Each row comes from the steps of one path. Every step used is in the known rows, and no mark comes twice. Write the path behind each row, first mark first.
In the rows, zero is written as 128.
Known rows
Q-Z: [113 142 127 142 174 135 147 152 167 146 144 172 125 180 102 118  92  68
 161 128 142 116 172  97  92 144 149 127 108]
K-X-W-P: [119  65 148 141 118 109 112 157 168 134 102 131 135 130 124 125 182 132
  89 140 146 134 107  88  92 182 149 126 177]
X-K: [128 140  98 200 147 102 131 118 111 113 122 138 153 136 113 121 146 109
 122 119 111 116 139 129 106 128 122 124 142]
N-X-W: [ 90  89 148 109  82 120  92 153 157 103 151 124  68 153 157  84 121 105
 117 117 115 132 100 136 114 110 128 140 157]
X-W-Q-H: [ 83 118 166 109 165 159 173 152 131 143 110 202  83 163 132  88 157  76
 131 122 136 101 114 137 112 135 165 120 154]
K-X-W: [113 101 114 154 128 133 120 141 184 124 109 130 143 119 157 123 173 147
 116 125 142 146 125 100  80 131 117 113 161]
P-N-X-W: [126 126 164 109 102 134  84 136 159  90 178 128  91 130 196  93  98 122
 137  92 139 103  81 146 135 112 123 135 140]
Z-K-X-W: [132  93 113 163 153 148 118 109 170 102 117  97 150  98 145 139 173 160
 125 138 144 158 113  75  91  67  93 122 158]
K-X: [140 134 103 172 140 119 138 143 149 140 122 142 168 133 116 157 161 147
 118 146 133 152 154  91  73 161 113 130 132]
K-X-W-Q: [114 100 143 142 160 162 179 141 159 135 101 163 121 107 134 118 168 136
 103 123 144 123  88 122  94 130 117  99 150]
Z-Q-W-P-N: [146 145 191 124 151  95 118 135  83 170 172 117 156 101 126 143  74 111
 142 143 149 119 144  78 179 167 129 109 151]
Z-K-X: [159 128  99 179 166 134 137 110 138 118 130 108 180 110 107 177 160 159
 126 161 133 162 141  73  84  96  88 141 134]
Q-Z-K-X-W: [124  89 122 151 185 162 124 122 210 127 116 121 139 121 156 124 144 122
 156 127 173 146 115  50  86  55 124 119 132]
P-N: [154 185 132 153 166 127 125 126 132 106 178 158 159 131 131 136  96 127
 148 112 141 100 152 135 110 154 117 121 117]
Z-K-X-N: [124 117  64 182 153 144 114  78 115 111 152  99 189  93 131 182 167 178
 117 153 116 169 139 112 113  64  64 146 143]
P-N-X: [153 161 153 127 119 120 102 139 124 105 192 146 120 140 156 130  82 120
 140 113 126 108 118 139 126 144 118 149 111]
Z-K-X-W-Q: [131  97 133 150 188 177 177 111 149 112 109 132 132  85 121 130 169 152
 105 142 141 138  74 101 101  66  92 107 148]
N-P-W-X-K: [149 153  86 109  54  89 108 109 101 103  48  70 120 111 137 116 160 167
 138 109  94 113 123 172 157 131 161 134  92]
Q-W-P-N: [151 143 188 122 131 107 110 148  95 156 184 144 161 128 112 133  86 119
 126 124 148 133 153 103 156 195 167 120 165]
X-N-P-W: [ 94 141  72  80  69 119  77  91 105  99 125  69 112 130 129 126 128 155
 137  95 112 152 172 224 163 126  98 135 124]
N-P-W: [131 152 106  84  86 102  93 123 129 106 102  80 108 144 106 117 114 137
 146 104 128 147 174 178 130 160 121 131 110]
W-X-N-P: [ 78 145  59  89  63 112 102 115  97 108 135 108 106 123 145 118 159 163
 139 132  77 128 150 187 124 128 155 158 108]
Q-W-P: [114 108 168 122 111  93 122 161  97 170 155 136 136 154  74 124 108 104
 107 153 122 164 176  91 136 186 172 125 184]
Q-W-P-N-X-K: [156 112 196 144  93  82  80 140  73 148 169 119 138 125 161 125  93 117
 105 109 127 114  92 107 174 155 170 140 164]
K-X-N-P-W: [112 126  59 105  68 118  78  92 124 119 102  60 146 110 155 160 166 191
 129 105 127 169 158 187 139 135  89 136 118]
Q-Z-K-X: [148 130 109 176 198 148 144 126 174 147 122 133 169 132 120 162 131 119
 154 153 157 148 149  42  78  83 116 140 106]
Z-Q: [117 156 119 149 160 107 147 130 110 134 138 127 133 124 107 143 110  97
 143 154 120 119 159  96 123 129  84 119 117]

Write each row's path
[168 126 173 165 111  81  91 137  96 107 153 133 128 128 148 126 119 105
  97 113 123  78  68 126 142 168 144 155 134]	W-P-N-X-K
[114 112  75 172 181 165 127  92 155 139 148 125 172 112 145 173 142 140
 151 145 147 156 142  90 112  53  89 145 119]	Q-Z-K-X-N
[114 142 147 131 207 163 205 158 142 157 137 206 103 166  84 106  87  62
 138 133 141  95 137 118 101 139 143 114  97]	W-Q-Z
[101  80 182 100 172 183 158 138 162 120 142 150  41 144 139  80  82  66
 137 127 139 110  58 112 133  36 125 134 122]	N-X-W-Q-Z-K
[122 124 187  98 134 162 142 142 140 102 172 165  68 121 172  84  92 111
 118  98 137  79  50 167 142 117 118 117 130]	P-N-X-W-Q
[142 161 102  62  51 106 117 130 122 113  77  83 105 130 115 118 134 164
 144 133  97 132 152 167 147 155 159 135  87]	N-P-W-X
[184 131 142 128 199 186 196 111 155 152  81 136 148 114  94 161 109 132
 135 145 163 130 106  90 145  81  91 108  81]	P-W-Q-Z-K-X
[ 66 136  82  72  41 111  95 117  80 152 147  86 117 118 156 116 142 173
 148 134  82 173 172 166 157 111 176 145 139]	Q-W-X-N-P
[148 116 210  99  84  98  82 163  89 159 196 131 121 142 139 130  70 110
 116 128 133 138 122 103 161 180 166 149 159]	Q-W-P-N-X
[ 63 137  63 118  96 110  79 107 109 104 165 104 109 134 135 121 138 134
 135 103 102 141 174 201 105 134 113 154 134]	X-N-P
[114 127  84  93  99 147 136 102 102 130  90  98 126  94 133 153 158 181
 110 108 124 145 124 215 149 131  81 120 106]	K-X-N-P-W-Q
[124 144 123 161 111  92 149 113  62 174  97 100 162  87 150 129 134 139
 143 161  88 132 123  69 184  79 148 100 126]	Z-Q-W-X-K
[155 106 168 140 136 120 103 147 168 119 133 136 158 101 164 133 158 148
 107 115 175 102  87  95 112 183 141 113 162]	K-X-W-P-N
[144 147 155  99 179 173 199 144 139 155  99 178 102 160  76 113  72  80
 140 124 148 103 133 144 160 134 128  94  83]	P-W-Q-Z
[104  56 180  93  71 101  87 172 147 115 136 124  61 161 126  86 130  86
  87 135 116 119  83 125 121 164 158 156 175]	N-X-W-P
[144 152 159  99 155 151 186 135  94 153  88 184 115 167  92 132 122  92
 129 138 127 109 143 160 161 157 140 125 110]	P-W-Q-H
[166 140 151 111 204 183 198 112 133 130 106 145 113 136  67 133  73  94
 146 138 147 117 120 130 171  70 105 106  80]	P-W-Q-Z-K
[129 142  81  95  60 137 134  92  95 119 105 111 142 123 119 150 139 180
 124 160  80 131 134 183 203 108 117 124 107]	P-W-X-N
[ 82 125  51 140  97 114  82 110 122 128 138  94 144 118 160 148 178 172
 127 110 122 164 160 163  83 138 102 151 134]	K-X-N-P
[125 151 141  62 151 147 163 143 143 145  92 137  70 156 100 104  81  84
 159  96 155 111 145 175 136 153 138 115  74]	N-P-W-Q-Z
[142 148  95 179 110 100 147 123 100 117  91 139 147 121 123 122 165 144
 121 148  85 101 116 117 121 123 162 129 117]	W-X-K
[163 151 165 140 155 104 116 147 119 117 170 163 149 133  96 142 106 108
 117 127 142  91 134 121 124 207 147 134 135]	W-P-N
[173 149 103 147  81 108 144 105  97 114  54 108 155 115 121 136 154 159
 118 146  90 108 113 141 178 120 146 111  99]	P-W-X-K
